What can hang from each mark:
S: A V
F: L S
U: A V
P: L
J: H L
Y: H
L: A F J P
H: D J Y
A: L U

Every row comes from one small tree of marks. Brackets hold a mark, then the marks that hang from it, in alphabetical order. Every link used is in the known rows. Which tree was each row made from?
Known rows:
(S (A L U) V): [ -8  -2  -9  21  32  -5 -13  -1 -11  -5   5 -12  -3 -28   8  16  18  -4
  40  11  34  -3 -29 -15   8 -22  18 -15   3  17 -24  52  19  11  -5 -31
  28   9   2  -2  29  29 -24  11  39 -21 -19  -2  12 -21  -3]
(P (L J)): [ -6  18 -14   3  31 -19 -13  18 -34   8   9  -8  -7   5  12  -2  17  14
 -52 -19 -17  -8  41 -10  -2  -2  14 -24  -7  12 -35   5  22   2  34  -7
  -5 -49   0  -4 -11  40 -24   9  37   2  33   1   0  -2 -17]
(S (A (L J P)) V): [ -7  -7  18  10   9 -11  10   9   1  37 -21  -9 -15 -42   6  23  10  -3
 -14  18  -6  -2 -30 -11 -25 -14   4 -11  -1  16  -1  46   1  -5  -5  -6
   9   0   0 -15   8  40 -15  23  49 -13  40   1  13  -1 -21]
(Y (H D (J L))): [ -1  -5 -49   5  28   2 -23   6 -69  18  10  -9 -36   4   5 -18  29 -22
 -32 -10 -12  -6  25 -28 -14   5  -2 -26  -7   9   2  -4   1  12  12 -21
  48  17 -27 -20   0  48   0  -8   5  -9  23   4   5   3  -5]
(F (L P) (S A)): [  2  -4 -20   6 -18   7   5   5  -7 -27  11  -7  16 -12  -1  11  10 -15
  35   2  30  34  -2 -16  31   2 -19  -9   9  31  19  17 -61  -1   3   6
  12   7   0  17  17  35  -9  15  55  21  32   0 -10  12 -30]
(F L S): [  3   0 -43  12   8   0 -10   6 -43 -35  29 -16  11  14   1   4  17  -7
  36 -25  17  15  38 -24  63  11  -3 -22   6  26  -9  18 -43   2  16  13
   6 -15  -2  17   6  20 -21   0  48  19  13 -10 -19   0 -18]
(U A V): [-12   4 -36  -4  37  -8 -28  19 -10 -14 -24  -3 -13   1   8 -15  29  13
 -41  -2  19  15  34  -8  19  23  23 -17  13  19 -33  -9   1 -17  17 -33
  14 -69  10  -3  -8  -7  -8 -18  22   3 -25  10   0 -35  29]
(U (A L) V): [-10   6 -25   4  31 -21 -15  10 -19 -11 -24  -8 -12  -6   4  -1  31  15
 -12  11  19  24   5  -3  28  23  29 -22   7  21 -37  11   8 -17  31 -44
  10 -49  -2   3   2 -20 -16 -12  24  -8 -20   3   4 -33  24]
(U A): [ -5   0 -24  -2  35  10 -31  19 -19 -30 -10  -4 -16   9   9 -13  24   9
 -42 -15  17   8  33 -10  22  16   7 -14  -3  20 -10   9  -1  -8  14 -10
  14 -51  -4  -2   0  19 -15 -14  26  14   5   7   2 -20  10]
(U (A (L F P)) V): [ -9  -5  -1   0   3 -15  20  21  14  10 -44  -7   4 -19   7 -27  22  16
   4  22  19  17   4   7  -5  20  14 -17  -1  13 -15   6 -15 -14  17 -46
 -18 -25   2   5   8 -42 -10 -26  21 -19 -11   6   9 -28  25]
(P L): [ -3  19 -32   4  36  -6 -13  15 -30 -22  16  -8  -4  17   6 -17  23  11
 -31 -24   8  13  37 -11  12  -1  10 -19  -4  28 -48  14  14   6  26 -19
  -3 -45  -3  16   1  34 -25  -5  39   9   9   3   4  -3  -5]
(J H (L (A U) F)): [-10   1  -1   5  34   1  -8  12 -19  13  15   6  18  31  12 -21  10   6
  52  -7  32  -3  22 -14 -42  -8  16 -14 -15  10  31  28  -2  20  11 -22
  17  37 -22   1  13 -18 -28 -20   7 -14   1  15   7 -13   1]
(U V): [ -9   6 -51   2  42   1 -13  15 -28 -12  -8  -8 -12   5   5 -20  26  13
 -23 -18  10  11  49 -11   5  13  19  -9  19  17 -46  -1   6 -11   4 -12
   5 -73  12   2 -10 -14 -12 -23  24   3 -14   0  -6 -16  16]
(A (L (F S)) U): [ -3  -6 -14  22   5  -6  12   6 -22 -17  23 -19  30  -8  14 -20  15   7
 100  -3  20 -16  13 -18  41  -9  12 -13 -14 -10   1  19 -14  14  12   0
  -6  15   0   2  31 -23 -32 -23  26 -20   0 -17  -9 -18  -8]
(A L (U V)): [-11   9 -36  16  36 -25   4   2 -31  -3  -1 -10   5 -15  12  -6  27  17
  44   7  32   1   2 -12  12   1  28 -16  10  11 -47  10  10  -1  12 -29
   3 -23   7   3  13 -40 -27 -21  23 -27 -18 -11   3 -25  21]
(A (L J P) U): [ -9   1   3  12  15 -27  35   6 -21  21  -4  -8   8 -27  21  -5  13   8
  11  11  11 -19  -9 -12 -26  -8   4  -8 -16  -4   3   7  -7   2   7  12
 -18  14  -6 -11   9 -16 -28 -14  27 -28  59 -13   7  -2  -7]
(A (L F) (U V)): [-11   0 -22  15  27 -17  15  12 -16  10  -3 -15  10 -12  11 -27  19  20
  55   7  29  -4  22  -3  -1  -1  28 -18   6  -1 -37  14  11   4  10 -30
  -8 -20   8  -4  16 -56 -27 -31  16 -35 -30  -7   0 -29  21]
(S (A (L F P)) V): [ -3 -14  17  11   4  10  19  15  21  21 -20 -12  -6 -28   0  -8  10  -4
  18  13   8  11 -19  -4 -20 -15   1 -10   2  22  -2  54  -3   5 -10 -21
   0   0  -1   0  22  17 -15   3  42 -10  10   2  14  -9 -11]
(P (L (F S))): [  0   6 -18  10   8  -1  -3  20 -13 -25  22 -14  20  13   6 -28  15  10
  26 -21  -7   4  45 -14  38  -4  12 -26 -13  10 -20  11  -9  13  24 -12
 -10 -34   6  17  13  22 -24  -1  41   7   4  -3 -12 -12 -20]
(L A (F S) J P): [ -6 -23  24  -7 -19   7  43  23  17  14 -14  -9  22 -10  14 -30   2  -6
  -4  -4 -21 -29  24 -20 -24   2  -8  -6 -18 -17  50  -5 -40   0   7  33
 -21  23   3 -16   8  12 -14  -3  32  -3  57   2  -9 -11 -38]
(J (H D Y) (L P)): [ -5   0 -39   4  28  11 -16   1 -45  19  23 -10 -17  24  -5 -23  27 -17
 -39  -2  13  13   7  -6 -28  -1 -10 -17  -3   2  10  13 -34  24  -1 -24
   6  33 -26   6   7  10   9 -20   9  10  42   7  16  20 -13]
(H D): [ -4  -8 -48   4  37  18 -13  11 -29 -25   9 -15 -24  15  -5 -28  27 -11
 -43 -24 -10 -12  27 -18   0   5  -5  -9  -3   6 -20   7  -4  10  -7  -2
   0 -43 -10  -5   5  35  -8 -22  19  11  14   1  11 -11  -8]
(A U): [ -8   3 -40  11  40   4  -3  10 -33 -17  13  -8   2   3  19 -22  20  12
   4 -20  30 -11  34 -18   5  -6   7  -6  -1  12 -19   9   3   9  -3  11
   4 -27   2  -1   9  -7 -28 -29  22  -4   5  -8   0 -14  11]
(J (L P)): [  0  11 -32   7  26  -3   3  12 -37   6   2  -1  -1  14   1 -16  17   7
 -21  -8  18  26  13 -10 -19   8   1  -5   3  32 -21  15 -23   6  -1  -8
   1 -10  -9  13   1   7 -21 -16  26   7  34   3   5   8   3]
(L J): [ -7   0 -22   3  33   1 -10  19 -36   8   4  -8 -13   4  10  -6  16  12
 -38 -25 -18 -13  45 -17 -13   3   6 -10  -2   1 -15   6  14  -6  10  22
   0 -49  -1 -19 -12  19 -22  -8  28   7  43  -4  -9  -2 -12]
(F (L (A U) (J H))): [-11  -2   4   1  21 -19   3   6 -26  25  21   2   9  12  17  18  11  -7
  39  -9  29 -15  23 -21 -36  -5  -2 -20 -11   6  42  19 -12   1  16  10
   7  35 -19 -18  -4   3 -30   0  27 -12  29   7  -3  -5 -15]
(J (H D) (L A P)): [ -7  -3 -21  -4  23   5   3   2 -14  10   1   6 -11  28  -7 -16  21 -22
 -20   3   8   5 -22 -17 -64   3  -6  -8 -16  24  35  14 -40  13  -1 -25
   5  24 -32   6   6  32  -5 -14   9   4  43  22  25   3 -11]
(Y H): [ -2   2 -36   3  54  16  -4  15 -31 -10   7  -5 -26  12  13 -22  29   4
 -13 -32   9  23  40 -31 -11   7 -20 -12  -5  21  -4  10   2  -5   6   9
  32 -21 -14   2   6  11 -17 -26  19  10  36  -4 -15   7  10]
(A L): [ -4   6 -31  13  36  -3   0   6 -33 -14  10 -14 -13   5   4  -5  23   7
   3 -17   8  15  14 -16  13   6  11 -12  -6  22 -37  35   8  -4  13  -3
  -2 -30 -10   7  11   4 -30 -16  33   2  18 -10   3   3  -2]
(P (L A (J H))): [-11  15  10  -5  34 -17  -8  15 -16  19  10   4  -5  19  15   3  17   2
 -34 -17  -5  -8  27 -20 -37  -3  12 -22 -25  13  10  12  17   0  34  -9
   2 -18 -19  -7 -11  44 -22  18  32   0  40  13   4   2 -25]
(U (A (L (F S))) V): [ -7  -7 -10   9   4 -15 -10  14   0 -14 -16 -16  13 -10   4 -13  24  12
  50  16   9   9  15  -8  55  18  32 -27   1   4 -10   6 -18 -10  34 -40
   5 -39   7   4  14 -22 -13 -14  27 -11 -32  -1 -10 -41  11]
(P (L (A (U V)) J)): [-17  15   4  -5  26 -39  14  13 -10  25  -6  -1  10 -10  20  -6  13   7
 -23  11  17 -29  28 -12 -14  -7  26 -27   1  -1 -30 -18  18   1  35 -26
  -2   2  15  -8   1   6 -18  14  28 -30  -9  12   4 -31  -6]

Write each row's tree:
[ -4   0 -23  13  12 -14 -22   6 -43   2  34  -5  16  18  11  24  18  -3
  55 -23  -7   5  33 -29  20   3  -1 -24  -6  12  33  18 -35  -2  18  21
  14 -16 -13  -5 -10  21 -20   2  42  10  44  -6 -27  12 -20] | (F (L (J H)) S)
[ -5   3 -48   7  45  14 -45   1 -65   5  38 -14 -23  37  -6 -14  30 -11
 -44 -14   4   8  25 -10   0   1   6 -24  -3  -3  -6  24  -8  26   9 -26
  24  17 -26   2   0  16   4 -13   9  12  16   7   9  10 -16] | (J (H D Y) L)
[ -2  -9  -4  15   0   0  12  -2  10  -8  -5 -12   4 -38   0  15  17 -14
  38  16  12   9 -44 -23  23 -14   4 -11   1  28   1  41 -31   1  -7 -16
  17   6   3  13  30  43 -12  15  55  -2  15  -5   1  -7 -19] | (F (S (A (L P)) V))
[ -4   2 -12   3  13 -17   7  12 -33  30   7   4   2   8  13  13  14   2
   8 -13   7  15  23 -15 -43   4 -19 -16  -6  22  30  15 -33  -6   0  16
  -9 -16 -16  -5 -18   3 -19  -7  35   1  68  -1  -7  25  -7] | (F (L (J H) P))
[ -8  -2  14   1   9 -23   9  15  -9  15 -26  -4  -7 -21  14   1  18   6
 -29  15   2   1 -11  -7 -10  11   6 -13 -18   8  13   9 -12 -15  24  -7
 -15  -8 -15 -13   1   3 -19  -1  28 -11  52   0   9  -5  -5] | (U (A (L J P)))
[ -3 -15 -44   1  25  17 -12   7 -52   1   7 -14 -39 -11  11 -29  31 -26
 -51 -19 -18 -24  37 -30 -19   3 -13 -24 -10  -2  12 -10   4   5  -1  -2
  36  -9 -20 -32   4  44   1 -22  10  -5  24   0   2   2  -6] | (Y (H D J))
[ -9  -6  11  20  26 -17 -13   3 -14  25   2 -12  -7 -39  14  26  11   0
  33  17   7 -23 -23 -17  -3 -25  19 -17   1   3 -11  43  29   6   4 -14
  24   9   4 -20  16  38 -23  22  39 -28   5  -2   9 -23 -16] | (S (A (L J) U) V)
[ -2 -22 -14  11   7  29 -20  18   8 -14   4 -16   5 -16   2  -7  10  -5
  29 -10 -10  -6  14 -22  28 -14  10 -15   7  12   6  39  -7  10  -9  -5
  27 -26  15  -3  19  47  -8  13  46   8 -14   4 -12 -30 -23] | (L (F (S A V)))
[-13   9  -5  -2  22 -17  14  19   7   8  -9  -5  17  -1  13 -34  13  13
  14   6  33 -13  39  -3  -9  -8  24 -26  -2   5 -33  -8  14   9  26 -49
 -10   7  16   6  16 -21 -18  -5  24 -28 -37  13  10 -38  -1] | (P (L (A (U V)) F))
[-13  -6  13  -9  18  -1  17  14   4  25 -13   7  -5   6  17  -9  13  -4
 -38  -9  -6  -8  12 -21 -78   1  -8  -4 -21   7  50   7 -20  -8  -2  20
  -5  -9 -20 -21  -6  14 -18  -9  22   2  69   8   1  11 -16] | (L A (J H) P)
[-10  -3 -13  11   9 -18  43  11   4  21 -20  -9  18 -25  14 -35  15  19
  48  18  31  -2   4   2 -25  -4  11 -11   5   4 -20   1 -11   2  -2 -31
 -27  -2   9   1  19 -65 -25 -34  20 -40 -10  -9   6 -19  23] | (A (L F P) (U V))
[ -7  -6 -25  12  37  10 -25   8 -10 -10   3  -8  -2 -20  12   8  15  -1
   5  -2  28 -13  -7 -16   3 -22   8 -10  11  20 -15  33  14  12 -15 -11
  32 -16  10  -7  18  37 -17   9  37  -9 -16   4   7 -26  -1] | (S (A U) V)
[ -6  -2  -2   5  22   2   7  17 -20   6  10  -4  15  16   8 -26   6   8
  36  -5  35 -11  29 -12 -13  -5  18 -14  -6   5   5  21   4  22   8 -13
   6  50  -8   2  18  -2 -30 -10  12 -18  -2  11   9 -27 -11] | (J (L (A U) F))
[-14   0 -25  -2  35  -7  10   9 -10 -10 -10  -4   3  -5  16 -24  18  10
  -9  -1  38 -11  26 -17  -7   2  21 -11  10   6 -21  -8   0  -2   6 -19
   8  -8  11  -3   9 -24 -17 -22  18 -19 -23   6   4 -33   9] | (L (A (U V)))
[-12  -6  -7   3  19 -13  -7  21  -2   2 -28 -11  -6  -6   3 -21  22  14
  14   8  14  15  28   3  21  19  29 -26   3  12 -27  16  10 -12  31 -49
  -1 -48   2  -2   5 -34 -14 -17  19 -15 -34   5   3 -41  22] | (U (A (L F)) V)
[ -4 -15 -10   7   5  10  -1  23 -16   6  11 -15   9  -2  13 -18  10  10
  18 -22 -35 -26  52 -20  11   1   9 -17  -9 -17  14   9 -11   2   9  36
  -5 -27   6 -16  -2  12 -23  -8  30   1  33  -8 -23 -15 -25] | (L (F S) J)
[-10  -9 -28   3  37   8 -30  10 -32  12  13  -5 -23  16   5  -4  23  -5
 -32 -20 -33 -26  26 -20 -48  -4  -2 -12 -15  -5  18  11   0   4   2   4
   7 -53 -21 -24 -13  32  -8 -14  13   5  46   6   6  -3 -10] | (L (J (H D)))
[ -5   5 -46   8  44   3 -40   4 -49  -2  26   1 -18  36  -8  -5  28  -8
  -2 -14  -9   7  10 -17 -28   4   6 -16  -7  21  -3  25 -12  17   0 -23
  25 -30 -27   6  -5  29 -12 -17   9  11  21  11  13   2   1] | (J (H D) L)
[-10  -8 -29   0  36  18 -33   6 -46  20  26 -18 -31  18   3 -12  27  -7
 -76 -19 -21 -26  40 -12 -18  -3  -1 -21 -11 -27  19   5   3  14   4   5
   8  -9 -19 -28 -11  22   4 -11  12  10  42  -1   0   8 -25] | (L (J (H D Y)))
[ -9   5 -15   0  16 -25  10  10   1  -2 -39  -3  -6 -22   5 -12  28  11
 -15  22  29  26 -15  -1   4  22  16 -14   3  23 -25   1 -19 -19  22 -45
  -9 -36   1   8   8 -27  -8 -16  27 -13  -2   3  12 -22  25] | (U (A (L P)) V)
[-11   4  -7  16  38 -25  -4   0 -39  23  20  -1   2  -4  23  14  20   7
  51  -5   6 -16   0 -19 -24 -11  16 -17 -21   0   7  22  16   4  13   2
   5  -8 -20 -18   4 -18 -34 -14  18 -21  44 -10  -1  -2   5] | (A (L (J H)) U)
[ -5  -4 -17  18  22  -3  14  11 -21   0  14 -15  10  -7  14 -23  15  12
  61  -6  26 -12  20  -8   0  -5  13 -13 -12  -3 -17  31  13  12   6 -10
 -10   9  -6  -4  22 -33 -36 -29  20 -25   1 -12   5 -16   2] | (A (L F) U)
[ -2 -17  -6   2 -17  25  10  16  20 -18  -7  -8  18 -17   8 -22   6  -5
  23  -5   2  17  12 -11  -5  -6 -11  -1  -3  10  23  15 -39   4  -5  10
   7 -17   6   4  21  16 -11  -1  38  15  34   2  -9  -4 -23] | (L (F (S A)) P)
[ -9   7 -18   1  33  -3 -32   8 -42  24  35 -16 -23  21   5  -8  27  -7
 -79 -13 -23 -23  35  -7  -8 -11   1 -35 -17 -17  -7   5  13  23  30 -25
   3 -10 -16 -13  -8  45   6   5  23   4  36   5   7  13 -33] | (P (L (J (H D Y))))
[ -5  -9 -27   2  24   7 -34   6 -57  25  37 -19 -29  24  -2   6  20 -16
 -43 -16  -6 -10  46 -11  -1   0 -11 -32  -3 -18  17  17 -15  13  11  -1
   5  21 -23 -20 -13  21   6   0  27  10  32  -1  -4  17 -32] | (F (L (J (H D Y))))
[-12  -7   9  -3  10 -13  42  13   2  18 -15   0   9 -14  27 -21   6  -3
 -31   4  20 -35   2 -19 -54  -9  -3  -1 -14  -6  27  -8 -16   3  -2  19
 -16  31   0 -22   8   4 -25 -10  22 -17  50   2   7 -10 -17] | (L (A U) J P)
[ -5 -18  18   1 -25  15  16  20  20  12 -11  -6  17 -26  13 -16   0   4
  13   0 -24  -9  14 -12 -15  -9  -9  -3  -7  -8  34   6 -29   0  -2  20
   5  -8   6 -15  12  26 -11   9  38   6  49   2 -12  -5 -33] | (L (F (S A)) J P)
[-18  -2  -5  -4  30 -21  12  12 -10  19 -17  -5   1 -14  20  -6  12  12
 -21   4  11 -34  26 -19 -24   1  25 -13   6 -11  -8 -17  12  -6  15  -6
   5  -3  12 -24  -3 -12 -18  -7  16 -27   1   7   0 -34  -4] | (L (A (U V)) J)
[ -5 -13   4  15  21  14 -13  14   1  11  -5 -16 -11 -16  -2   1  12   3
  29   1   8   5  -1  -7  11 -13  16 -18   2  19 -19  64  21   6   1 -26
  18 -15  -1  -4  21  25 -18  10  42  -7 -15   1   8 -18 -14] | (S (A (L F)) V)
[-16  -4   2  -8  12 -23  40  14  11  28 -30   0  11 -26  22 -19   9   5
 -34  17  20 -27   7 -15 -56  -2   8  -6   3 -10   9 -24 -14  -9   1   1
 -12   9  12 -21   2 -23 -14  -9  19 -30  20   3   6 -23   0] | (L (A (U V)) J P)
